Every row comes from one small tree of marks. The marks that hang from a mark follow it in brackets, in the order of their numbers. Every link used is in the known rows. Which tree was each row made from?
Known rows
q215[q715 q918[q775[q364[q636]]]]: [ 0.04  0.14 -0.03  0.30  0.03 -0.54 -0.27  0.23 -0.01 -0.15  0.00  0.07
 -0.15 -0.23 -0.35 -0.03 -0.06  0.14  0.55 -0.20  0.17]
q135[q646[q364 q417]]: [-0.02  0.04 -0.07  0.04  0.36 -0.27 -0.30  0.23  0.10 -0.19  0.23 -0.22
  0.19 -0.44 -0.24 -0.09 -0.07  0.15  0.52 -0.16 -0.01]
q646[q135 q364[q636 q775] q417]: [ 0.13  0.20 -0.15  0.00  0.21  0.03 -0.18  0.09  0.08 -0.16  0.14 -0.24
  0.21 -0.33 -0.25 -0.24  0.19  0.10  0.57 -0.24 -0.13]
q775[q918[q215]]: [-0.02  0.12 -0.05  0.24  0.17 -0.40 -0.09  0.15  0.04 -0.23 -0.02  0.16
 -0.07 -0.34 -0.23 -0.02 -0.10  0.05  0.61 -0.07  0.17]
q918[q215 q775[q364[q636]]]: [ 0.21  0.20  0.07  0.17  0.06 -0.34 -0.36  0.15  0.12 -0.23 -0.09  0.16
 -0.07 -0.48 -0.23  0.00 -0.01  0.13  0.69 -0.16  0.13]
q364[q646[q135]]: [ 0.14  0.23 -0.21  0.05  0.02 -0.26 -0.07  0.16 -0.01  0.02  0.11 -0.22
 -0.02 -0.38 -0.19 -0.12 -0.02 -0.02  0.54 -0.16  0.18]
q918[q215[q715] q775]: [ 0.30 -0.03 -0.16  0.34  0.13 -0.36 -0.14  0.19  0.02 -0.27 -0.07  0.30
  0.00 -0.36 -0.45  0.07 -0.14 -0.15  0.62 -0.15  0.22]
q646[q364[q775[q918[q215]]]]: [ 0.10 -0.02 -0.06  0.18  0.21 -0.06 -0.03  0.12  0.10 -0.22 -0.01  0.14
  0.07 -0.30 -0.27  0.03  0.06  0.18  0.41 -0.26  0.01]
q646[q135 q364[q775] q417]: [ 0.13  0.10 -0.26 -0.04  0.33  0.00 -0.06  0.02  0.05 -0.23  0.16 -0.21
  0.19 -0.30 -0.29 -0.17  0.07  0.12  0.48 -0.25 -0.19]
q646[q135 q364 q417]: [ 0.02  0.19 -0.23  0.03  0.36 -0.20 -0.10  0.11 -0.03 -0.11  0.31 -0.30
  0.12 -0.36 -0.23 -0.07 -0.08  0.12  0.59 -0.10 -0.13]
q215[q715 q918[q775[q364]]]: [ 0.04  0.07 -0.13  0.27  0.16 -0.56 -0.15  0.15 -0.05 -0.19  0.02  0.09
 -0.16 -0.21 -0.39  0.05 -0.18  0.14  0.45 -0.22  0.12]
q715[q215[q918]]: [-0.05  0.16 -0.23  0.09  0.14 -0.48 -0.08  0.17 -0.01 -0.21  0.29 -0.16
 -0.06 -0.40 -0.23 -0.08 -0.34 -0.07  0.77 -0.12  0.06]
q646[q135]: [ 0.14  0.24 -0.29 -0.03  0.17 -0.30 -0.02  0.13 -0.06 -0.13  0.16 -0.14
 -0.04 -0.34 -0.26 -0.12 -0.08 -0.11  0.68 -0.06  0.10]
q646[q135 q417]: [-0.01  0.24 -0.21  0.03  0.29 -0.33 -0.12  0.07 -0.02 -0.23  0.16 -0.20
  0.04 -0.34 -0.25 -0.23 -0.10  0.00  0.71 -0.06 -0.05]
q215[q715 q918]: [-0.02  0.00 -0.27  0.26  0.22 -0.49 -0.06  0.23 -0.10 -0.17  0.11 -0.08
 -0.06 -0.13 -0.36 -0.15 -0.19 -0.07  0.56 -0.13  0.22]
q135[q646[q364[q636]]]: [ 0.13  0.11 -0.05  0.02  0.13 -0.20 -0.32  0.37  0.09 -0.05  0.22 -0.22
  0.11 -0.49 -0.19 -0.05  0.09  0.04  0.62 -0.13  0.17]
q715[q215[q918[q775]]]: [ 0.08  0.19 -0.14  0.11  0.10 -0.48 -0.16  0.14  0.03 -0.28  0.23  0.06
 -0.10 -0.40 -0.38  0.08 -0.31 -0.04  0.72 -0.18 -0.02]
q715[q215]: [ 0.05  0.17 -0.22  0.01  0.19 -0.48 -0.17  0.25 -0.03 -0.17  0.23 -0.15
  0.03 -0.61 -0.12 -0.17 -0.33 -0.18  0.88 -0.07  0.18]
q135[q646[q364]]: [ 0.14  0.04 -0.14 -0.01  0.27 -0.22 -0.20  0.29  0.05 -0.12  0.24 -0.18
  0.11 -0.46 -0.26  0.02 -0.04  0.06  0.51 -0.13  0.10]
q918[q215[q715] q775[q364]]: [ 0.25  0.00 -0.11  0.31  0.13 -0.42 -0.19  0.16  0.01 -0.25 -0.11  0.24
 -0.06 -0.42 -0.34  0.08 -0.18  0.06  0.55 -0.17  0.19]
q135[q646[q364[q775]]]: [ 0.26 -0.04 -0.15 -0.07  0.22 -0.03 -0.16  0.19  0.12 -0.21  0.08 -0.07
  0.18 -0.39 -0.31 -0.09  0.10  0.05  0.41 -0.29  0.07]
q715[q215[q918[q775[q364[q636]]]]]: [ 0.01  0.31  0.01  0.12 -0.02 -0.52 -0.33  0.18  0.06 -0.18  0.18 -0.02
 -0.15 -0.49 -0.20  0.03 -0.19  0.19  0.77 -0.17  0.02]
q364[q636 q646[q417]]: [-0.12  0.19  0.02  0.18  0.16 -0.41 -0.42  0.26  0.09 -0.05  0.02 -0.29
  0.08 -0.42 -0.09 -0.41  0.01  0.02  0.69 -0.19  0.20]
q135[q646]: [ 0.10  0.08 -0.12 -0.02  0.18 -0.35 -0.23  0.24  0.08 -0.21  0.06 -0.06
  0.04 -0.41 -0.27 -0.14 -0.06 -0.07  0.60 -0.11  0.21]
q646[q417]: [-0.12  0.12 -0.13  0.06  0.42 -0.49 -0.24  0.14  0.00 -0.28  0.08 -0.16
  0.07 -0.36 -0.20 -0.33 -0.18 -0.05  0.72 -0.13  0.08]
q215[q715]: [ 0.08 -0.01 -0.26  0.19  0.26 -0.49 -0.13  0.29 -0.11 -0.13  0.06 -0.06
  0.01 -0.35 -0.25 -0.21 -0.19 -0.23  0.69 -0.10  0.33]

Write each row's tree
[ 0.02  0.00 -0.10  0.42  0.11 -0.44 -0.04  0.26 -0.05 -0.16 -0.03  0.22
 -0.04 -0.30 -0.30 -0.01 -0.16  0.00  0.57 -0.05  0.26]	q775[q918[q215[q715]]]
[ 0.08 -0.03 -0.08 -0.02  0.34 -0.06 -0.25  0.13  0.18 -0.31  0.08 -0.13
  0.25 -0.38 -0.30 -0.19  0.07  0.15  0.41 -0.29 -0.08]	q135[q646[q364[q775] q417]]
[ 0.08  0.24 -0.07  0.08 -0.04 -0.07 -0.25  0.07  0.13 -0.10 -0.06 -0.21
  0.14 -0.34 -0.19 -0.37  0.22  0.06  0.56 -0.29  0.03]	q364[q636 q646[q135 q417] q775]
[-0.04  0.06 -0.05  0.40  0.12 -0.50 -0.09  0.24 -0.04 -0.14 -0.08  0.17
 -0.09 -0.38 -0.17  0.01 -0.18  0.18  0.52 -0.07  0.26]	q775[q364 q918[q215[q715]]]
[-0.02  0.25 -0.15  0.11  0.12 -0.28 -0.16  0.10  0.03 -0.06  0.11 -0.27
  0.07 -0.36 -0.19 -0.22 -0.05  0.08  0.55 -0.17  0.03]	q364[q646[q135 q417]]
[ 0.08  0.02 -0.18  0.31  0.15 -0.51 -0.11  0.17 -0.04 -0.24  0.06  0.14
 -0.11 -0.13 -0.52  0.02 -0.16 -0.06  0.51 -0.20  0.12]	q215[q715 q918[q775]]
[ 0.08  0.03  0.01  0.26 -0.04 -0.15 -0.09  0.11  0.16 -0.18 -0.22  0.19
  0.02 -0.33 -0.24 -0.12  0.08  0.14  0.35 -0.30  0.19]	q364[q646 q775[q918[q215]]]
[ 0.21  0.11 -0.04  0.12  0.18 -0.37 -0.21  0.07  0.10 -0.29 -0.09  0.18
 -0.09 -0.46 -0.27  0.07 -0.13  0.14  0.58 -0.17  0.09]	q918[q215 q775[q364]]
[ 0.08  0.12  0.10  0.29 -0.15 -0.12 -0.21  0.18  0.17 -0.11 -0.24  0.14
  0.02 -0.33 -0.17 -0.19  0.22  0.12  0.48 -0.30  0.25]	q364[q636 q646 q775[q918[q215]]]
[ 0.12 -0.07 -0.04  0.44 -0.07 -0.18 -0.07  0.20  0.07 -0.12 -0.26  0.24
  0.04 -0.28 -0.29 -0.12  0.04  0.06  0.33 -0.30  0.29]	q364[q646 q775[q918[q215[q715]]]]
[-0.01  0.24 -0.09  0.08  0.10 -0.56 -0.20  0.10  0.05 -0.25  0.20  0.02
 -0.14 -0.46 -0.25  0.10 -0.33  0.19  0.65 -0.20 -0.03]	q715[q215[q918[q775[q364]]]]
[ 0.18  0.06 -0.14 -0.01  0.24 -0.06 -0.24  0.24  0.06 -0.13  0.09 -0.17
  0.13 -0.38 -0.20 -0.26  0.16 -0.03  0.60 -0.26  0.12]	q646[q364[q636 q775]]
[-0.04  0.20  0.03  0.10  0.10 -0.31 -0.21  0.23  0.04 -0.20 -0.11  0.07
 -0.04 -0.32 -0.20 -0.29  0.16  0.00  0.62 -0.20  0.20]	q364[q636 q775[q918]]
[ 0.25  0.24 -0.14  0.03 -0.14 -0.01 -0.16  0.14  0.07 -0.03 -0.06 -0.16
  0.06 -0.34 -0.21 -0.28  0.26 -0.04  0.53 -0.28  0.17]	q364[q636 q646[q135] q775]
[-0.20  0.19  0.16  0.22  0.06 -0.29 -0.35  0.20  0.15 -0.13 -0.13 -0.05
  0.08 -0.32 -0.15 -0.41  0.18  0.18  0.49 -0.31  0.14]	q364[q636 q646[q417] q775[q918]]
[-0.16  0.14  0.07  0.15  0.29 -0.20 -0.29  0.21  0.07 -0.18  0.06 -0.11
  0.12 -0.31 -0.20 -0.25  0.15  0.24  0.54 -0.25 -0.04]	q646[q364[q636 q775[q918]] q417]
[ 0.11  0.19 -0.17  0.02  0.14 -0.06  0.06  0.12 -0.02 -0.10  0.14 -0.04
  0.02 -0.28 -0.29  0.04  0.12  0.20  0.38 -0.21 -0.08]	q646[q135 q364[q775[q918]]]
[ 0.25  0.08 -0.01  0.35  0.02 -0.39 -0.31  0.24  0.04 -0.17 -0.13  0.23
 -0.03 -0.44 -0.29  0.01 -0.05  0.05  0.67 -0.15  0.24]	q918[q215[q715] q775[q364[q636]]]
[-0.08  0.22  0.09  0.24  0.04 -0.42 -0.25  0.22  0.05 -0.13 -0.05  0.07
 -0.11 -0.43 -0.08 -0.07  0.01  0.28  0.66 -0.06  0.20]	q775[q364[q636] q918[q215]]
[ 0.29  0.18 -0.23 -0.04  0.08  0.07 -0.11  0.17  0.03 -0.09  0.14 -0.21
  0.11 -0.34 -0.25 -0.14  0.23  0.01  0.58 -0.24  0.00]	q646[q135 q364[q636 q775]]
[-0.01  0.19 -0.05  0.09  0.21 -0.53 -0.19  0.05  0.03 -0.27  0.06  0.05
 -0.20 -0.25 -0.34  0.03 -0.15  0.25  0.47 -0.22  0.01]	q215[q918[q775[q364]]]
[-0.04  0.12 -0.01  0.14  0.09 -0.29 -0.14  0.18  0.07 -0.11 -0.14  0.04
 -0.02 -0.32 -0.20 -0.23  0.08  0.09  0.35 -0.30  0.20]	q364[q646 q775[q918]]
[ 0.01  0.08 -0.07  0.03  0.34 -0.12 -0.32  0.18  0.11 -0.23  0.08 -0.22
  0.20 -0.37 -0.19 -0.36  0.12  0.06  0.63 -0.27 -0.03]	q646[q364[q636 q775] q417]
[ 0.00  0.26  0.03  0.14  0.09 -0.49 -0.31  0.13  0.06 -0.21  0.03  0.00
 -0.19 -0.28 -0.29 -0.04 -0.01  0.24  0.59 -0.21  0.07]	q215[q918[q775[q364[q636]]]]
[ 0.00  0.14  0.00  0.10  0.16 -0.18 -0.20  0.28  0.02 -0.10  0.06 -0.06
  0.04 -0.33 -0.19 -0.16  0.17  0.13  0.51 -0.23  0.10]	q646[q364[q636 q775[q918]]]
[-0.02  0.13  0.02  0.44  0.00 -0.48 -0.22  0.31 -0.02 -0.08 -0.08  0.14
 -0.08 -0.40 -0.12 -0.06 -0.05  0.18  0.64 -0.05  0.31]	q775[q364[q636] q918[q215[q715]]]
[ 0.12  0.00 -0.01  0.39 -0.04 -0.20 -0.12  0.27  0.06 -0.23 -0.22  0.28
  0.03 -0.26 -0.31 -0.16  0.12 -0.04  0.60 -0.17  0.28]	q364[q636 q775[q918[q215[q715]]]]
[-0.36  0.32  0.21  0.28  0.10 -0.56 -0.42  0.26  0.07  0.02 -0.02 -0.19
 -0.05 -0.46  0.05 -0.29  0.01  0.42  0.54 -0.18  0.17]	q775[q364[q636 q646[q417]] q918]
[-0.07  0.24  0.17  0.33 -0.11 -0.38 -0.30  0.25  0.11  0.02 -0.12  0.00
 -0.10 -0.46 -0.01 -0.06  0.05  0.34  0.50 -0.17  0.28]	q775[q364[q636 q646] q918[q215]]
[-0.04  0.13  0.01  0.08  0.24 -0.23 -0.42  0.31  0.15 -0.12  0.22 -0.26
  0.20 -0.48 -0.20 -0.16  0.06  0.14  0.63 -0.13  0.04]	q135[q646[q364[q636] q417]]
[ 0.28  0.11 -0.30 -0.09  0.22  0.06  0.04  0.08 -0.01 -0.15  0.15 -0.17
  0.11 -0.31 -0.31 -0.08  0.10  0.02  0.48 -0.26 -0.05]	q646[q135 q364[q775]]
